Every row comes from one small tree of marks. Brackets hold a mark, then the marks that hang from it, in alphabetical order. Every link used is in the known rows. Which tree was each row made from?
In the rows, 128 means zero.
Known rows
{dosib lokil}: [ 93 166 134 124 178 101 138 149 134 132 144 180 117 132 117 126 106 217
 144 116 104 116  65 190]
{tiromev {lokil {geri tadiguk} rovo}}: [128 125 141 128 116 122 117 113 111 112 138 129 167 143 131 133  96 110
 123 112 125 133 121 135]
{geri dufi {tadiguk {guzul mosov} tilat}}: [114 102  96 166 171  90 136 143 115 108 152 126  75 144 120 117 130 150
 136 137 173 127 132 169]
{tiromev lokil}: [ 83 157 149 122 189 132 150 133 144 130 156 118 137 119 126 131 115 220
 120 108 133 120 103 139]
{tadiguk {guzul mosov} reku tilat}: [127  90 145 157 118  97 134 135 103 147 169 167  74 120 140 123 143 173
 106 102 157 145  83 170]
{tiromev zesos}: [ 78 129 129 129 200 129 154 136 124 125 157 149 109 128 116  72 120 243
 136 101 128 108  95 167]
{tadiguk guzul}: [104 158 129 147 208 125 162 155 129 124 143 166  99 131 108  99 111 156
 141  99 138  98  73 181]
{geri {dufi dosib} {tadiguk reku}}: [109 107  31 126 185  97 141 170 118 148 120 122  81 129 105 133 100 168
 161 126 128 167 175 178]
{dufi {dosib {lokil geri rovo tiromev}}}: [123  67 139 122 134 126  90 109 125 141 108 207 100 123 117 190  87 168
 138 130 110 176  77 175]
{tadiguk tilat}: [ 95 107 151 149 185  84 141 115 118 113 149 162 108 122 124 106 113 197
 132 114 134 109 103 138]
{dosib {lokil tiromev}}: [ 62 136 146 132 199 129 139 120 136 144 152 177  98 131 132 158 109 233
 142 119 119 135  94 177]
{zesos {tiromev {lokil {geri {tadiguk guzul}} rovo}}}: [148 124 151 146 124 170 122 127 123 118 132 128 137 154 155 110 116  90
  72 111 141 139  92 133]
{geri {dufi {dosib lokil}} {tadiguk reku tilat}}: [114  83  46 131 148  50 112 152 112 150 106 156  75 125 141 179 108 198
 131 151 120 164 131 169]
{tiromev {lokil geri} zesos}: [ 99 105 156 114 167 141 128 128 147 147 156 141 159 122 132 113 120 208
 112 111 140 112  82 135]
{dufi {dosib lokil} {geri tadiguk}}: [123 139 121 126 184 105 109 178 145 113 116 162 127 124  74 161  68 159
 150 140 122 147 130 206]
{lokil rovo {tiromev zesos}}: [ 69  88 132 140 171 148 144  84  89 116 150 154 100 135 138  96 124 249
 123 100 133 132 105 151]
{zesos {tiromev {lokil {geri tadiguk} rovo}}}: [134 114 163 135 115 159 118 108 119 121 140 123 155 155 149 108 107 126
  82 115 126 155 130 123]
{zesos {tiromev {lokil {geri tadiguk}}}}: [113 125 174 133 163 163 130 138 150 136 152 118 147 146 145 109 110 132
  92 119 146 150 144 129]
{zesos {tiromev {lokil {geri {tadiguk tilat}} rovo}}}: [138  77 180 150 100 130 108  85 110 107 133 130 146 147 170 118 118 132
  63 124 137 148 124  94]
{geri dufi tadiguk}: [ 86 146  67 135 216 102 158 150 130 112 146 121 118 150  99 100 101 173
 167 125 138 117 160 169]
{dufi {dosib lokil} {geri {tadiguk tilat}}}: [129  89 135 141 168  72  94 153 135 107 107 164 121 118  95 175  79 160
 132 153 134 142 125 175]
{mosov guzul}: [ 72 142 133 167 194 126 174 162 113 122 195 170 117 118  78  81 104 167
 146 100 154 111 109 179]
{guzul mosov}: [ 95 144 166 135 156 131 145 141 130 120 176 142 101 131  95 101 114 210
 147 104 145 149 118 188]
{dosib dufi {lokil geri rovo}}: [138 116 118 145 121  84  98 148 145 117 133 243 169 157 109 158  98 174
 136 140  95 115  46 169]
{zesos {tiromev lokil}}: [ 90 150 172 130 189 166 152 129 152 132 160 114 122 134 146 108 127 239
  78 107 133 140 112 129]

Which tree is each row?
[104 157  54 143 227 109 163 166 131 116 137 130 103 150 106  99 112 137
 158 121 149  99 123 183]  {geri dufi {tadiguk guzul}}
[132 136  76 174 192  97 138 205 155 119 140 192 162 152  88 140 103 120
 135 123 149  96 126 176]  {dosib {dufi {geri {tadiguk guzul reku}}}}
[120  98 129 156 160 144 129 111 103 123 132 179 114 153 127 130 101  57
 143 109 149 130 113 162]  {lokil {geri {tadiguk guzul}} rovo tiromev}
[120  82  80 105 136 123 121 112 122 135 143 134 173 136 126 116 125 228
 109 118 126 111  77 133]  {tiromev {lokil {geri dufi} rovo} zesos}
[ 96  49  79 125 171 136 128  93 112 139 143 163 135 141 110 112 120 215
 135 117 135 121 103 142]  {lokil {geri dufi} rovo {tiromev zesos}}
[116  96  74 111 136 122 119 116 115 119 137 110 169 146 133 114 115 181
 116 125 131 120 121 133]  {tiromev {lokil {geri dufi tadiguk} rovo} zesos}
[106 128  67 109 205  97 127 163 152 138 117 160  87 123  92 158  98 240
 155 144 110 143  90 197]  {geri {dufi {dosib lokil}}}
[110  44 135 117 132 140  85 108 116 143 111 197  90 124 131 162 103 214
 125 129 117 169  69 174]  {dufi {dosib {lokil geri rovo {tiromev zesos}}}}
[108  71 124 153 156 155 124 106  99 124 133 171 106 147 142 105 115 107
 125 109 151 123 104 160]  {lokil {geri {tadiguk guzul}} rovo {tiromev zesos}}
[ 95  57 143 135 150 149 119  85 106 137 147 180 129 132 125 104 114 190
 129 104 131 129  95 146]  {lokil geri rovo {tiromev zesos}}
[155  68 105 109 144 152 110 118 143 135 115 132 129 132 121 144 112 194
  84 134 129 175 104 124]  {zesos {tiromev {lokil {geri {dufi dosib}} rovo}}}
[150  67 101 158 165  85 118 161 115 130 111 164 103 114 106 154  98 100
 117 123 158 140 133 170]  {dufi dosib {geri {tadiguk guzul reku tilat}}}
[110 141 163 130 138 162 143 101 117 110 148 119 129 142 155 104 125 230
  69 104 116 147  93 122]  {zesos {tiromev {lokil rovo}}}
[118 114 124 115 187 154 137 135 176 156 155 130 160 139 121 119 122 202
  93 125 139 135 107 122]  {zesos {tiromev {lokil {geri dufi}}}}
[138  99 111 115 139 148 125 109 140 137 142 130 168 145 129 116 119 197
  81 121 124 138  94 118]  {zesos {tiromev {lokil {geri dufi} rovo}}}
[122  93  70 159 138  84 137 150 101 137 159 136  80 141 139 125 140 152
 124 123 168 146 135 172]  {geri dufi {tadiguk {guzul mosov} reku tilat}}
[122 141 129 142 131 132 146 161 113 156 173 162  84 127 122 113 131 172
 127  89 144 150  85 201]  {tadiguk {guzul mosov} reku}
[131 142  93 147 175 113 147 181 120 141 141 159 151 134  96 116  97  96
 134  97 144 109 123 189]  {dufi {geri {tadiguk guzul reku}}}
[136  66 110 145 159  73 111 147 113 130 119 152 120 110 100 150  91 137
 128 127 147 156 168 156]  {dufi dosib {geri {tadiguk reku tilat}}}
[109  86 149 138 152 134 124  90 114 134 143 188 135 135 112 129  99 142
 143 105 128 139 108 148]  {lokil geri rovo tiromev}
[ 98  93  94 102 187 128 131 135 157 152 154 126 165 126 120 119 125 234
 117 126 141 104  90 135]  {tiromev {lokil {geri dufi}} zesos}
[ 97  21 148 158 131 115 108  66  84 112 134 163 116 141 156 113 118 148
 116 121 150 134 136 119]  {lokil {geri {tadiguk tilat}} rovo {tiromev zesos}}
